What can hang from each mark:
bito: ledoful
kuzirat: fegegaz kosi
safa: fegegaz kosi ledoful rufa
fegegaz: safa
ledoful: bito gimuf safa
kosi: kuzirat

Each row was made from one small tree. The marks that hang from a mark follow it in brackets, in alphabetical order. Every link used is in the known rows. Write each row's tree.
Known rows:
bito(ledoful(safa(rufa))): [  2   9 -19   9  -2  21   2 -28  -6  10 -12 -27 -30  23  13  12  -9   7
  33]
bito(ledoful): [ -3  33 -25  12  -4  43  -8 -18   9 -11  -5 -14 -31  36  -3  -4   1  19
  29]
kuzirat(fegegaz(safa(kosi))): [-19  11  41  33 -60  19 -57 -29  13 -15  -4  -1   5  -2 -29 -11  13   0
 -15]
safa(ledoful): [  8   9 -36  12  21  19  -2  -5 -21  12   7 -17   0  19  -9  -8  10  -4
  18]
kosi(kuzirat(fegegaz(safa(ledoful)))): [  6   7  -1  47 -20  -5  -9 -16  -5 -22 -26  -4 -13  -3 -25  -2  24 -12
  41]
ledoful(safa): [ -8  31  -4   9  -4 -11 -13 -19  -3  18  25 -28   3  40 -13 -19   5   5
 -12]
kosi(kuzirat(fegegaz)): [ -4  16  -7  31   9  -9 -29 -16  24  14   2  -1 -19  25 -31 -12  -1   2
  33]
kosi(kuzirat): [  4  24  -3  28  16 -14   0  11  23  11  27   2  -4  39 -16 -24   2  10
  24]
kuzirat(fegegaz(safa(kosi ledoful))): [ -5  -6  18  30 -51  24 -40 -26 -12 -23 -25   0  12 -21 -26  -2  24  -8
  -4]
safa(ledoful(bito) rufa): [ 12 -24 -45 -28  55  21  19  -1 -15  36 -15  -3   9  -2  15  -7 -13 -13
  28]
ledoful(bito safa(fegegaz kosi rufa)): [ -9 -30  22 -28   6 -10  -4  19   4  10  -4  11  38 -34  18 -21 -18  -3
 -39]
kosi(kuzirat(fegegaz(safa))): [ -7  23  20  50 -29 -11 -26 -19  22 -13  -4  -5 -20  17 -30 -12  14  -3
  31]
fegegaz(safa(kosi ledoful)): [  3   4  23  30 -45  19 -11   0 -14 -26   1   1  25  -7 -11 -15  26  -1
 -14]
safa(fegegaz ledoful): [  8  -7 -34  16  22  14  -3  20 -29  -9   4 -14   0 -15   2  -6   5 -11
  13]
kuzirat(fegegaz(safa)): [-15  20   8  34 -34  15 -43 -36   4  -4  -3 -26 -22  17 -25  -3  11  -8
  16]
safa(kosi): [ -7  13  17  13 -16  15 -33   1  14  10  28   5  21  21 -18 -25   0  13
 -23]
fegegaz(safa(rufa)): [  1   0   7  36 -10  11 -11  -7  -3  13  21 -25 -16  20   7   1  -5 -14
  31]
bito(ledoful(gimuf)): [ -3  33 -18 -22   2  23  12 -14  11  -9   1  -7 -46  32   9  28  -7  23
  11]
bito(ledoful(gimuf safa(kosi))): [-10  29  24 -28 -39   5   6 -19  13 -20  -2   6 -10  12   5  19   3  32
 -40]
kuzirat(fegegaz(safa(rufa)) kosi): [ -8 -16 -14  35 -25   3 -46 -31  21  34  20 -14 -12  40 -14  13  -8 -27
  18]
ledoful(bito gimuf safa(fegegaz)): [-14  11   0 -61  21 -32  27  13   2  -1   9  -3   4  -8  19   0 -11   5
 -53]

Which tree is each row?
[ -4  13  31  25 -37  -9   3  21  21 -53 -16  23   6 -16   0 -17  10  26
 -11]  bito(ledoful(safa(fegegaz kosi(kuzirat))))
[ 14 -38 -32 -13  46  -5  23  28 -33  13   7 -11 -24 -30  31  44 -20 -21
  19]  safa(fegegaz ledoful(gimuf) rufa)
[  3   7 -34 -62  44  -1  37   0  -8  15  -7   6   4   5  10   7  -4   3
 -14]  safa(ledoful(bito gimuf))
[ 16 -21 -34 -19  44   1  23   2 -26  35  11 -13 -24   3  20  41 -16 -14
  24]  safa(ledoful(gimuf) rufa)
[ 12 -25 -38 -60  60   1  41   3 -15  38  -9   3  -6  -5  28  26 -20 -10
  10]  safa(ledoful(bito gimuf) rufa)
[ 10 -18 -18  -8  17  17  24  -3 -17   8 -21  -8   8 -10  17  -7   0 -18
  25]  fegegaz(safa(ledoful(bito) rufa))
[  9 -16  25  30   8 -10 -12  21  26  23  23  22  13   8  -4 -15 -14   4
  18]  safa(kosi(kuzirat) rufa)
[ 15 -38 -39  18  40  14   0  22 -35  11   1 -17  -9 -26  19  13 -11 -24
  38]  safa(fegegaz ledoful rufa)
[ -1  -8 -10 -20   7  -3  22   3 -11 -12 -10 -18 -47 -14  38  48 -21   4
  11]  bito(ledoful(gimuf safa(fegegaz rufa)))
[ 11   7  35  47 -40  -8   8  18   3 -36  -1  22  28  -6 -17 -23  28   3
   3]  fegegaz(safa(kosi(kuzirat) ledoful))
[ 14 -23  -5  49  -1  -5  -5 -14 -10   0 -29  -8 -22 -15  -8  15   7 -26
  67]  kosi(kuzirat(fegegaz(safa(ledoful rufa))))
[ -4  21  41  23 -24 -33  -7   6  23  -1  23  15  32  22 -21 -33  10  18
 -27]  ledoful(safa(kosi(kuzirat)))
[ -5 -19  -4 -60  39 -32  30  15  -2  21   5  -5  -3 -19  36  17 -29  -8
 -29]  ledoful(bito gimuf safa(fegegaz rufa))
[ 10 -18  16  -2   7 -29  24  50   0 -30  10  35  13 -39   6  11   4   6
 -19]  safa(fegegaz kosi(kuzirat) ledoful(gimuf))
[  1  -4  -1 -64  15   2  24   8   2   4  -7  30  29 -14   6   0  -2  11
 -45]  safa(kosi ledoful(bito gimuf))
[ -2   2  25 -43 -22   1  29   7   0 -22 -12  26  28 -21   8   1  13   7
 -46]  fegegaz(safa(kosi ledoful(bito gimuf)))
[-17   0  33 -62  -6 -30  14  21  12 -12   8  20  32 -28  13  -7  -9  14
 -82]  ledoful(bito gimuf safa(fegegaz kosi))
[-12  13  37  23 -31 -27 -37 -20  25   1  -4  12  18   6 -34 -21   8  11
 -17]  ledoful(safa(kosi(kuzirat(fegegaz))))
[  0 -22   0 -59  19  -3  23  35  -6 -17 -11  32  30 -48  17   3  -4   5
 -52]  safa(fegegaz kosi ledoful(bito gimuf))
